Each row was made from one small tree. The marks that hang from a mark follow it in brackets, in the order of their numbers. Every link used is in the known rows. Write each row's tree.
Known rows
J_695[J_757]: [ 0.06 -0.31  0.13  0.04  0.07  0.07 -0.13  0.17  0.01  0.06 -0.17 -0.06
 -0.03  0.07  0.01 -0.04 -0.13 -0.33  0.14  0.19 -0.12]
J_50[J_179]: [ 0.01 -0.28  0.05  0.05  0.07  0.10  0.18  0.08 -0.08  0.08 -0.04 -0.01
  0.03 -0.01  0.16 -0.03 -0.06 -0.11  0.08 -0.08 -0.10]
J_695[J_757[J_50[J_179 J_812]]]: [ 0.07 -0.14 -0.01 -0.19  0.04  0.10 -0.03 -0.03 -0.22  0.10 -0.02 -0.10
  0.00  0.03 -0.10  0.01  0.09 -0.21 -0.08  0.27  0.01]
J_452[J_50[J_179 J_695 J_812] J_262]: [-0.02  0.25 -0.01 -0.02 -0.12 -0.18  0.18 -0.07 -0.16  0.18  0.03  0.14
  0.03 -0.01 -0.12 -0.06  0.11  0.23  0.05  0.06  0.04]
J_179[J_50[J_262] J_812]: [-0.01 -0.25 -0.08  0.12  0.07 -0.16  0.09  0.15 -0.01 -0.10 -0.21  0.16
 -0.05  0.04  0.14 -0.03 -0.15 -0.40  0.18  0.20  0.18]
J_695[J_757[J_50[J_262 J_452 J_812]]]: [ 0.05  0.08 -0.04 -0.17  0.00  0.09 -0.25 -0.09 -0.07 -0.11  0.04 -0.11
 -0.04 -0.02 -0.18  0.09  0.12 -0.08 -0.13  0.16  0.09]
J_179[J_812]: [-0.02 -0.33 -0.01  0.06  0.12 -0.02  0.14  0.15  0.03 -0.08 -0.28  0.12
 -0.01 -0.09  0.13 -0.11 -0.25 -0.15  0.20  0.19  0.06]
J_262[J_452]: [ 0.01 -0.38  0.19  0.15  0.13  0.18  0.10  0.05  0.24 -0.09 -0.22 -0.17
 -0.08  0.21  0.06 -0.03 -0.27 -0.35 -0.04  0.12 -0.05]
J_757[J_50[J_695]]: [-0.04 -0.24  0.04 -0.03  0.03  0.20  0.03 -0.08  0.11 -0.08 -0.07 -0.39
  0.05  0.05  0.07  0.01 -0.17 -0.27 -0.05  0.06  0.10]
J_874[J_452[J_50[J_179 J_695 J_812]]]: [-0.01  0.25  0.06 -0.14 -0.10  0.07  0.25 -0.08 -0.13  0.06 -0.02  0.06
  0.06 -0.04 -0.17  0.07  0.28  0.46 -0.10 -0.06 -0.02]
J_695[J_757[J_50[J_262 J_812]]]: [ 0.04 -0.11 -0.06 -0.11  0.04  0.00 -0.24 -0.03 -0.04 -0.06  0.00 -0.20
 -0.04  0.14 -0.13 -0.01 -0.03 -0.28 -0.11  0.30  0.08]
J_874[J_452[J_50[J_262]]]: [ 0.00  0.03  0.08 -0.01 -0.02  0.17 -0.12  0.01  0.04 -0.03 -0.02  0.04
 -0.03 -0.07 -0.13  0.01  0.14 -0.11 -0.05 -0.09 -0.15]
J_452[J_50[J_179 J_695]]: [-0.03 -0.02  0.09  0.02 -0.06  0.09  0.07  0.02 -0.10  0.13 -0.03 -0.06
  0.08 -0.07  0.00 -0.01 -0.02  0.05 -0.01  0.03 -0.12]
J_50[J_262 J_452 J_757]: [ 0.00  0.13 -0.07  0.09  0.04 -0.03 -0.24  0.01  0.12 -0.11  0.19  0.07
 -0.03 -0.01  0.06  0.05  0.00  0.18 -0.05 -0.32 -0.07]
J_695[J_757[J_50[J_262]]]: [ 0.05 -0.26  0.00 -0.06  0.06  0.10 -0.37  0.03  0.02 -0.06  0.01 -0.23
 -0.05 -0.01  0.00  0.00 -0.11 -0.48 -0.02  0.24 -0.04]
J_50[J_452 J_695 J_757]: [-0.01  0.17  0.03  0.05 -0.01  0.01 -0.01 -0.02  0.14 -0.07  0.07 -0.03
  0.04 -0.01  0.08  0.09 -0.03  0.43  0.00 -0.28 -0.01]
J_874[J_452[J_50[J_695] J_262]]: [ 0.01  0.16  0.12 -0.02 -0.10  0.05  0.01 -0.02  0.07  0.05 -0.05  0.13
 -0.02 -0.15 -0.09  0.01  0.16  0.04  0.12 -0.09 -0.09]
J_874[J_452]: [ 0.01 -0.17  0.12 -0.01  0.05  0.21  0.14  0.05  0.09 -0.05 -0.14  0.00
 -0.02 -0.01  0.03  0.03  0.07 -0.08  0.06 -0.16 -0.08]
J_874[J_452[J_50[J_812] J_262]]: [ 0.02  0.21  0.06 -0.08 -0.05  0.06  0.11 -0.05 -0.05  0.11 -0.07  0.25
 -0.06 -0.01 -0.26 -0.04  0.30 -0.05  0.04 -0.03 -0.03]
J_757[J_50[J_452[J_262]]]: [ 0.03 -0.06  0.02 -0.09  0.03  0.28 -0.06 -0.11  0.02 -0.02  0.00 -0.01
 -0.04 -0.21 -0.03  0.02  0.10 -0.42  0.05 -0.11  0.04]
J_874[J_452[J_262]]: [ 0.04 -0.07  0.09  0.01  0.02  0.07  0.11  0.04  0.11  0.00 -0.07  0.15
 -0.07 -0.08  0.05 -0.01  0.10 -0.12  0.20 -0.19 -0.06]

Which tree is each row?
[ 0.07  0.15  0.11  0.00 -0.08 -0.08 -0.13  0.04  0.07 -0.04 -0.05  0.09
 -0.03 -0.22  0.03  0.08  0.00  0.23  0.25 -0.02 -0.01]	J_50[J_452[J_262] J_695[J_757]]
[ 0.01 -0.12 -0.14  0.02  0.12 -0.15  0.09  0.13 -0.10  0.07  0.01  0.27
  0.01 -0.10  0.22 -0.08 -0.10  0.18  0.11 -0.02 -0.06]	J_50[J_179[J_812] J_757]
[-0.02  0.04  0.10  0.09 -0.08 -0.04 -0.05  0.03  0.05  0.12 -0.07  0.03
  0.00 -0.05 -0.06 -0.09 -0.07 -0.19  0.15  0.06 -0.05]	J_452[J_50[J_695] J_262]
[ 0.03 -0.11  0.02  0.02  0.05  0.10  0.25  0.10 -0.11 -0.04 -0.31  0.31
 -0.03 -0.16  0.03  0.05  0.07 -0.30  0.20  0.09  0.16]	J_179[J_50[J_452] J_812]
[-0.02  0.12  0.02  0.03 -0.04 -0.02 -0.05  0.02 -0.09  0.19  0.11  0.01
  0.07  0.00 -0.01 -0.03  0.02  0.15 -0.07 -0.06 -0.17]	J_452[J_50[J_179 J_695 J_757]]
[ 0.00  0.11  0.10 -0.09 -0.02  0.20  0.15 -0.04 -0.07  0.07 -0.13  0.09
  0.00  0.07 -0.29  0.00  0.27  0.00 -0.10  0.00 -0.05]	J_874[J_452[J_50[J_812]]]
[-0.04 -0.12 -0.11 -0.06  0.05  0.06 -0.03 -0.13  0.03 -0.13  0.04 -0.28
 -0.01  0.21 -0.07 -0.03 -0.05 -0.26 -0.19  0.10  0.18]	J_757[J_50[J_262 J_812]]
[ 0.03  0.12 -0.12  0.01  0.02 -0.18 -0.08  0.09 -0.19  0.25  0.06  0.50
 -0.04 -0.25  0.01 -0.15  0.06 -0.08  0.17  0.06 -0.14]	J_452[J_50[J_179[J_812] J_757] J_262]
[-0.02 -0.01 -0.03  0.07  0.01 -0.14  0.09  0.04  0.03  0.06  0.15 -0.06
  0.07  0.07  0.23  0.01 -0.11  0.39  0.02 -0.19 -0.06]	J_50[J_179 J_695 J_757]
[-0.05  0.02 -0.08  0.16  0.01 -0.27 -0.18  0.04  0.25 -0.14  0.17 -0.20
  0.02  0.20  0.20 -0.01 -0.26  0.30 -0.03 -0.15  0.01]	J_50[J_262 J_695 J_757]
[-0.03  0.34 -0.04  0.04 -0.08 -0.26 -0.02 -0.05  0.01  0.18  0.08  0.14
  0.00  0.19 -0.19 -0.10  0.06  0.15 -0.01  0.04  0.03]	J_452[J_50[J_695 J_757 J_812] J_262]
[-0.07 -0.02 -0.10 -0.07 -0.02 -0.06  0.01 -0.16  0.11 -0.20  0.06 -0.40
  0.04  0.21 -0.02  0.01 -0.13  0.07 -0.19  0.10  0.26]	J_757[J_50[J_262 J_695 J_812]]
[ 0.00 -0.07  0.05  0.15  0.01 -0.07  0.13  0.07  0.08  0.08 -0.04 -0.07
  0.02  0.30  0.11  0.03 -0.05 -0.24  0.05 -0.05  0.08]	J_179[J_50[J_695 J_757]]
[-0.05  0.27 -0.05  0.01 -0.08 -0.17  0.09 -0.11  0.11 -0.26  0.04 -0.12
  0.04  0.09 -0.03  0.11 -0.03  0.68 -0.09 -0.13  0.23]	J_50[J_262 J_452 J_695 J_812]
[-0.01 -0.07 -0.07  0.11  0.04 -0.22  0.18  0.14  0.03 -0.01 -0.16  0.15
  0.00  0.11  0.17 -0.01 -0.14 -0.07  0.15  0.14  0.18]	J_179[J_50[J_695 J_757] J_812]
[ 0.03  0.06  0.12 -0.03 -0.04  0.16 -0.02  0.01  0.00  0.11 -0.07  0.23
 -0.06 -0.16 -0.13 -0.04  0.22 -0.25  0.13 -0.09 -0.16]	J_874[J_452[J_50 J_262]]
[ 0.01  0.36 -0.19 -0.03  0.00 -0.19  0.01 -0.10 -0.10 -0.04  0.30  0.19
  0.01  0.03 -0.01  0.08  0.19  0.64 -0.16 -0.32  0.03]	J_50[J_179 J_262 J_452 J_757 J_812]
[ 0.00  0.08 -0.07  0.06  0.00 -0.05 -0.25  0.04 -0.10  0.15  0.23  0.11
  0.01  0.00 -0.02 -0.06  0.04 -0.05 -0.10 -0.10 -0.22]	J_452[J_50[J_179 J_262 J_757]]
[-0.02  0.12 -0.07  0.00 -0.01 -0.14  0.00  0.07 -0.13  0.12  0.02  0.20
  0.06 -0.15  0.04 -0.06 -0.05  0.31  0.02  0.10 -0.08]	J_452[J_50[J_179[J_812] J_695 J_757]]
[-0.02 -0.17 -0.01 -0.02  0.02  0.06 -0.05 -0.14  0.16 -0.22  0.12 -0.39
 -0.01  0.01  0.18  0.07 -0.22  0.01 -0.21  0.07  0.08]	J_757[J_50[J_179 J_262[J_452] J_695]]
[-0.01 -0.06  0.00  0.05 -0.02  0.05 -0.12  0.04 -0.12  0.09  0.08  0.03
  0.02 -0.07 -0.02 -0.05  0.01 -0.17 -0.04 -0.01 -0.17]	J_452[J_50[J_179 J_262]]
[ 0.02  0.20 -0.03 -0.05 -0.02  0.05 -0.15  0.00 -0.07  0.08  0.21  0.18
 -0.01 -0.11 -0.04  0.03  0.26  0.16 -0.11 -0.23 -0.24]	J_874[J_452[J_50[J_179 J_262 J_757]]]
[ 0.03  0.22  0.03  0.10 -0.06 -0.10  0.08  0.00  0.06  0.07  0.05  0.18
 -0.03  0.03  0.07  0.10  0.14 -0.06  0.15 -0.23  0.10]	J_179[J_50[J_452[J_262] J_695 J_757]]
[-0.05 -0.08 -0.01 -0.09  0.01  0.09  0.17 -0.15  0.05 -0.08 -0.07 -0.36
  0.06  0.20 -0.07  0.00 -0.07 -0.04 -0.15  0.13  0.24]	J_757[J_50[J_695 J_812]]
[-0.05  0.03 -0.15 -0.11 -0.04 -0.09  0.09 -0.17 -0.03 -0.14  0.16 -0.32
  0.06  0.09  0.05  0.05 -0.05  0.26 -0.20  0.03  0.21]	J_757[J_50[J_179 J_262 J_695 J_812]]
[ 0.03 -0.11  0.25  0.07  0.00  0.13 -0.15  0.06  0.15  0.01 -0.22 -0.17
 -0.05  0.11 -0.12  0.00 -0.19 -0.20 -0.08  0.37 -0.13]	J_262[J_452[J_50[J_695[J_757]]]]
[-0.03  0.10 -0.06 -0.01 -0.04 -0.06  0.02 -0.03 -0.19  0.09  0.07  0.05
  0.03  0.08 -0.16 -0.05  0.10  0.06 -0.15  0.07 -0.03]	J_452[J_50[J_179 J_262 J_812]]
[-0.04 -0.13 -0.18 -0.09  0.01 -0.10 -0.02 -0.05 -0.02 -0.21  0.07 -0.16
  0.04 -0.23  0.25  0.01 -0.20  0.18 -0.01  0.12  0.16]	J_757[J_50[J_179[J_812] J_262 J_695]]
[ 0.02  0.03 -0.04  0.01  0.00  0.05 -0.02 -0.01 -0.06 -0.11  0.14  0.07
  0.01 -0.22  0.13  0.09  0.06  0.26  0.01 -0.29 -0.06]	J_50[J_179 J_262 J_452]
